Known rows, with every way that one mark hangs from another
Q218[Q323 Q819]: -4.831,-1.108,5.590,-0.635,-2.328,-2.349,4.251,-5.027,-0.643,-4.093,1.453,-4.072,6.630,-0.058,-3.477,1.391,3.802,-1.318,-3.922,4.399,-2.934,3.246,4.504,-3.296
Q201[Q799[Q110[Q92 Q834[Q323]]]]: 3.605,1.186,4.124,4.702,0.427,2.094,-2.736,0.047,-0.662,2.414,0.664,-3.699,-2.358,1.491,-1.355,-2.041,5.232,-2.317,0.056,3.781,0.968,-1.447,6.549,-0.904
Q218[Q323]: -5.385,2.159,4.687,0.290,-1.728,-0.822,3.287,-2.620,0.734,-1.850,1.905,-4.526,4.785,-1.242,-3.129,0.491,2.857,-2.828,-3.107,3.115,-3.882,4.268,4.185,-2.584
Q92[Q110[Q834]]: -0.728,0.981,3.013,0.786,1.225,-1.919,2.823,-0.804,-1.585,-0.107,0.096,-4.886,2.321,1.194,-2.273,-1.612,2.464,-1.357,-0.588,2.557,-4.064,3.299,4.019,-1.454
Q201[Q799[Q110[Q92]]]: 2.118,1.690,3.295,4.313,-0.599,1.037,0.281,-1.287,-1.051,-1.355,0.808,-3.812,2.555,1.168,-3.362,-2.157,6.226,-4.079,-1.396,2.220,-1.436,0.410,5.314,-3.004
Q802[Q478[Q201[Q799[Q110[Q92 Q834[Q323]]]]]]: 3.499,0.067,0.157,5.431,1.183,0.577,-1.290,-1.134,-0.674,2.457,-0.236,-4.122,-3.877,0.318,-1.656,0.252,3.994,-2.691,0.508,3.044,1.647,-0.895,4.398,3.655
Q110[Q92 Q799[Q201] Q834[Q323]]: 2.369,1.914,3.102,2.057,-0.989,2.824,1.076,-1.736,-1.016,2.500,-2.067,-1.219,-0.512,-0.418,-1.875,-5.510,2.150,0.466,-0.650,8.146,-3.067,0.522,4.870,0.714
Q799[Q110[Q92] Q201]: -1.182,1.402,0.850,2.762,1.096,0.421,1.220,-1.017,-0.028,-0.116,-1.639,-2.512,3.531,1.285,-4.761,-4.585,5.003,-4.832,-3.622,3.746,-3.411,3.363,4.504,-1.457
Q92[Q110[Q834[Q323[Q218]]]]: -0.778,-0.317,5.053,0.811,1.699,-1.226,1.655,0.095,-1.264,1.639,1.031,-5.931,-1.262,0.386,-1.658,-1.227,1.156,-2.699,-1.128,1.825,-2.796,4.136,4.500,-1.875
Q799[Q110[Q834[Q323[Q218]]] Q201]: -0.853,1.211,2.064,2.763,3.101,0.056,0.953,0.235,1.676,3.633,0.851,-4.792,-0.976,1.164,-2.159,-3.104,2.068,-4.124,-4.090,1.393,-1.385,3.465,4.440,0.077
Q799[Q110[Q92 Q834] Q201]: 1.409,1.749,0.154,3.499,3.270,0.938,0.301,-1.012,-0.089,1.610,-1.684,-1.892,1.330,1.687,-3.627,-5.411,3.719,-3.429,-3.074,4.077,-1.850,2.121,5.519,-0.850
Q110[Q92 Q799[Q201]]: 0.894,2.540,2.455,1.740,-2.192,1.940,3.948,-2.870,-1.307,-1.343,-1.911,-1.124,4.446,-0.740,-3.967,-5.497,3.344,-1.193,-1.876,6.683,-5.521,2.330,3.566,-1.365
Q201[Q799]: 0.029,1.809,4.560,2.006,-3.885,-0.092,4.358,-2.914,-0.667,-2.926,2.891,-5.930,4.457,-0.061,-3.069,-0.319,5.134,-2.052,-2.032,1.933,-3.770,2.034,3.940,-2.437
Q478[Q201[Q799[Q110[Q834]]] Q802]: 2.828,3.784,-0.424,2.236,0.483,0.614,1.155,-2.736,-1.193,0.369,0.902,-5.213,-0.224,1.823,-2.398,0.322,2.536,-3.428,0.055,2.598,-2.261,-1.861,4.046,3.668
Q834[Q110[Q92]]: -0.127,0.001,5.070,3.044,-2.460,1.365,0.738,-2.340,-1.507,0.213,-0.726,-3.721,2.884,-0.538,-2.905,-4.506,0.173,-3.476,-1.624,4.838,-2.341,1.802,4.709,-3.168
Q92[Q110[Q799[Q201]]]: -1.767,1.394,2.268,0.022,-1.765,-1.154,5.378,-0.565,-1.138,-1.016,-1.066,-1.997,5.331,1.923,-2.264,-2.776,3.824,0.040,-1.206,4.333,-6.769,3.483,2.251,-0.484
Q110[Q92 Q799[Q201] Q834]: 3.366,2.828,1.725,2.246,0.007,2.326,3.250,-2.697,-1.514,0.271,-1.975,-0.736,2.413,-0.173,-2.721,-6.451,1.918,0.005,-1.331,7.016,-3.881,1.137,4.627,-0.581
Q201[Q799[Q110]]: 0.052,1.977,3.374,3.764,-1.077,-0.480,1.753,-0.800,0.402,-1.032,2.453,-5.455,4.008,1.339,-2.602,-0.017,5.804,-3.085,-1.775,0.238,-2.069,1.004,3.864,-1.821
Q478[Q201[Q799[Q110]]]: 0.577,2.197,0.956,3.105,-1.750,-0.518,2.143,-1.923,1.531,-1.659,1.290,-6.410,2.775,0.948,-4.134,-0.169,4.893,-3.697,-0.275,0.080,-1.709,-0.320,2.720,0.931
Q819[Q218[Q323]]: -3.636,3.413,6.001,0.370,-1.392,0.163,4.785,-3.155,2.526,-1.088,1.099,-5.498,6.251,-0.501,-2.741,0.036,0.988,-1.850,-6.117,2.014,-4.356,4.825,4.485,-3.684
Q834[Q110[Q92 Q799[Q201]] Q323]: 0.461,-0.025,5.004,2.749,-4.427,3.127,0.348,-0.849,-0.492,3.109,-2.073,-0.947,0.960,0.406,-0.662,-5.557,0.548,-0.579,-0.906,8.122,-2.875,0.113,4.103,0.013
Q799[Q110[Q92 Q834[Q323]] Q201]: 0.332,0.979,1.805,3.231,2.296,1.344,-1.688,0.294,0.342,3.770,-1.769,-2.583,-1.365,1.485,-2.752,-4.693,3.990,-3.058,-2.223,5.206,-0.919,1.459,5.698,0.497
Q834[Q110[Q799] Q323]: -0.998,0.623,6.777,2.868,-4.427,1.228,0.465,-0.376,-0.006,3.421,0.292,-4.152,2.028,-1.100,0.371,-2.147,-1.350,0.056,0.660,4.994,-2.858,-0.210,2.455,-0.070
Q201[Q799[Q110[Q92 Q834[Q323[Q218[Q819]]]]]]: 4.910,-2.300,5.532,4.029,1.514,0.803,-0.640,-2.635,-2.394,-0.516,0.993,-3.892,-1.370,2.197,-2.066,-1.446,5.084,-2.412,-1.846,3.310,2.224,-0.774,7.047,-3.304

Rows
4.866,3.316,-0.468,2.802,0.864,2.070,-0.361,-3.016,-2.716,-0.061,-0.820,-3.458,-1.724,1.568,-3.323,-1.861,3.153,-4.083,0.559,4.563,-1.542,-2.437,5.526,2.450 | Q478[Q201[Q799[Q110[Q92 Q834]]] Q802]
3.487,1.675,3.696,2.136,0.456,3.028,2.187,-1.861,-1.156,1.984,-1.114,-1.749,-1.291,-0.986,-2.147,-6.013,0.731,-1.173,-1.890,6.289,-2.817,1.993,5.066,-0.692 | Q110[Q92 Q799[Q201] Q834[Q323[Q218]]]
0.233,1.207,4.723,1.172,-0.195,-0.250,0.757,0.843,-1.505,2.813,-0.638,-3.544,-0.116,0.513,0.014,-1.525,1.358,1.554,2.172,4.738,-3.645,0.734,3.418,0.426 | Q92[Q110[Q799 Q834[Q323]]]
1.505,-2.398,6.271,0.350,0.798,-1.642,2.709,-1.934,-3.172,-0.138,-0.159,-3.711,0.890,1.262,-0.647,-0.960,1.162,1.297,0.185,4.395,-2.274,1.173,3.896,-1.924 | Q92[Q110[Q799 Q834[Q323[Q218[Q819]]]]]
4.314,-1.209,6.339,1.827,0.480,1.216,1.501,-4.162,-3.479,-0.419,-0.993,-2.962,0.106,-1.341,-2.170,-3.783,0.631,0.101,-0.645,6.842,-0.853,0.142,5.095,-2.818 | Q110[Q92 Q799 Q834[Q323[Q218[Q819]]]]
1.795,-3.558,6.543,1.947,-3.490,1.876,2.416,-3.571,-2.220,0.219,-1.714,-1.002,1.855,0.980,-1.345,-5.009,0.298,-0.788,-2.766,7.793,-1.522,0.565,4.753,-2.326 | Q834[Q110[Q92 Q799[Q201]] Q323[Q218[Q819]]]
3.967,2.514,0.871,2.472,0.103,2.607,-2.419,-1.781,-2.331,2.246,-0.912,-4.109,-4.523,1.285,-2.438,-0.902,3.376,-3.643,1.317,5.743,-0.636,-3.034,5.647,3.908 | Q478[Q201[Q799[Q110[Q92 Q834[Q323]]]] Q802]
0.403,3.420,0.230,1.465,-1.644,0.106,1.846,-2.698,-1.055,-1.250,1.000,-5.772,1.991,1.299,-3.393,1.130,3.750,-4.640,-0.497,2.333,-3.743,-0.623,3.079,2.965 | Q478[Q201[Q799[Q110]] Q802]
3.751,1.925,5.340,2.705,1.074,2.758,0.618,-1.790,-1.980,1.976,-0.441,-3.272,-1.748,-2.634,-1.944,-4.581,-0.474,-1.282,0.016,5.326,-1.973,1.022,4.927,-1.944 | Q110[Q92 Q799 Q834[Q323[Q218]]]
1.226,2.059,3.335,1.269,0.869,-0.871,2.837,-0.379,-2.057,0.562,-0.538,-3.001,2.802,0.891,-0.967,-2.369,1.120,1.072,1.299,3.655,-4.640,1.185,3.055,-0.917 | Q92[Q110[Q799 Q834]]
4.695,1.066,4.549,4.886,2.008,2.234,-1.599,-0.292,-0.999,1.949,1.553,-4.218,-3.323,0.979,-1.701,-2.482,4.017,-4.110,-1.269,2.021,1.169,0.126,6.758,-2.306 | Q201[Q799[Q110[Q92 Q834[Q323[Q218]]]]]
1.477,0.359,0.153,5.019,0.743,-0.986,0.453,-0.790,0.787,2.731,1.462,-5.715,-2.348,0.620,-0.818,2.420,3.544,-1.983,-0.025,0.959,1.049,-0.278,2.813,4.805 | Q802[Q478[Q201[Q799[Q110[Q834[Q323]]]]]]
-0.685,1.199,3.668,2.337,-3.953,1.082,3.985,-1.719,0.344,1.269,-0.190,-1.912,5.256,0.780,-0.845,-4.471,-0.236,-0.199,-2.037,5.012,-4.464,1.307,2.537,-0.311 | Q834[Q110[Q799[Q201]]]
-2.099,-0.625,7.063,2.380,-2.429,0.455,1.303,-1.002,0.232,2.448,1.720,-6.554,0.639,-1.070,-1.417,-1.919,-1.614,-4.110,-2.636,2.279,-1.821,3.199,3.599,-2.384 | Q834[Q110 Q323[Q218]]
0.420,3.262,1.482,-0.122,-4.518,0.444,4.607,-4.774,-2.119,-3.045,1.372,-6.214,2.343,-0.232,-3.996,0.798,3.219,-3.477,-0.849,4.008,-5.403,0.310,3.153,2.360 | Q478[Q201[Q799] Q802]
4.533,1.918,2.576,4.882,1.462,1.581,-0.509,-1.142,-1.221,0.088,0.671,-3.142,0.513,1.753,-2.332,-2.864,5.024,-2.724,-0.768,2.616,0.040,-0.665,6.336,-2.147 | Q201[Q799[Q110[Q92 Q834]]]
1.381,-0.294,5.580,2.883,-3.056,3.222,1.465,-1.256,-0.813,2.554,-1.175,-1.442,-0.011,-0.170,-1.076,-5.907,-0.630,-2.244,-2.017,6.295,-2.550,1.541,4.453,-1.544 | Q834[Q110[Q92 Q799[Q201]] Q323[Q218]]
3.649,-1.570,4.637,1.217,-0.114,1.573,3.146,-4.224,-2.557,-0.378,-1.619,-1.326,0.432,0.177,-2.427,-5.022,2.023,0.274,-2.726,7.849,-1.637,0.961,5.430,-1.662 | Q110[Q92 Q799[Q201] Q834[Q323[Q218[Q819]]]]
0.711,1.284,3.281,3.919,3.019,1.120,-3.349,0.178,-0.437,3.781,-1.098,-4.079,-1.809,-0.209,-2.582,-3.201,2.515,-3.211,-0.390,4.434,-0.181,0.590,5.521,-0.582 | Q799[Q110[Q92 Q834[Q323]]]
1.364,2.084,3.771,1.680,-0.150,1.370,3.902,-1.609,0.393,2.322,0.515,-3.371,0.131,-0.762,-1.419,-4.033,0.246,-0.283,-2.388,4.354,-3.430,2.589,3.570,0.201 | Q110[Q799[Q201] Q834[Q323[Q218]]]
3.789,3.095,3.516,2.759,0.659,1.999,1.614,-2.754,-2.406,0.266,-1.360,-2.210,1.860,-1.861,-2.447,-5.172,0.597,0.017,0.582,5.946,-3.270,0.117,4.280,-1.686 | Q110[Q92 Q799 Q834]
-1.702,1.293,1.667,2.789,1.790,-0.196,-0.124,0.542,1.900,4.185,-0.050,-4.218,0.044,1.664,-1.911,-2.471,3.383,-2.367,-2.734,3.269,-1.574,2.006,4.336,1.590 | Q799[Q110[Q834[Q323]] Q201]
-0.250,0.964,3.101,0.546,-0.798,0.055,2.489,0.785,-0.709,2.911,-1.199,-1.913,0.502,2.073,-0.294,-2.771,2.782,1.646,0.257,5.864,-4.383,1.497,3.490,1.522 | Q92[Q110[Q799[Q201] Q834[Q323]]]
0.820,1.016,4.481,2.222,-0.030,1.542,-0.713,-1.868,-1.510,1.922,-0.654,-4.665,-1.401,-1.538,-3.016,-3.472,1.907,-2.053,-0.695,6.025,-1.749,1.643,5.557,-1.046 | Q110[Q92 Q834[Q323]]
0.334,-4.437,7.892,2.079,-2.484,0.515,0.690,-3.823,-2.628,-0.380,-0.480,-4.438,0.998,-0.176,-2.532,-3.100,0.104,-3.397,-2.895,5.561,-0.195,1.729,5.445,-4.222 | Q834[Q110[Q92] Q323[Q218[Q819]]]
0.821,2.561,4.861,2.208,-0.864,1.082,1.021,-1.024,-0.273,2.974,0.347,-4.334,0.591,-1.870,-0.831,-2.288,0.258,1.147,0.763,5.244,-2.927,0.230,3.186,0.809 | Q110[Q799 Q834[Q323]]
-0.069,-1.099,6.996,3.059,-1.985,1.945,-0.310,-1.535,-1.238,2.049,0.012,-4.805,-0.738,-1.345,-2.341,-4.056,-1.054,-4.912,-2.160,4.167,-1.185,2.600,5.198,-3.314 | Q834[Q110[Q92] Q323[Q218]]
-1.269,1.401,3.452,3.366,2.397,-0.419,-1.836,0.637,1.121,4.248,0.647,-5.757,-0.408,-0.027,-1.593,-1.322,1.895,-2.485,-0.753,2.251,-0.872,1.078,4.010,0.467 | Q799[Q110[Q834[Q323]]]
-1.813,-0.033,4.434,0.554,0.279,-1.398,0.607,0.330,-1.080,2.256,0.001,-5.510,-0.532,0.979,-1.500,-0.937,2.396,-0.934,0.200,3.574,-3.051,2.546,4.297,-0.124 | Q92[Q110[Q834[Q323]]]
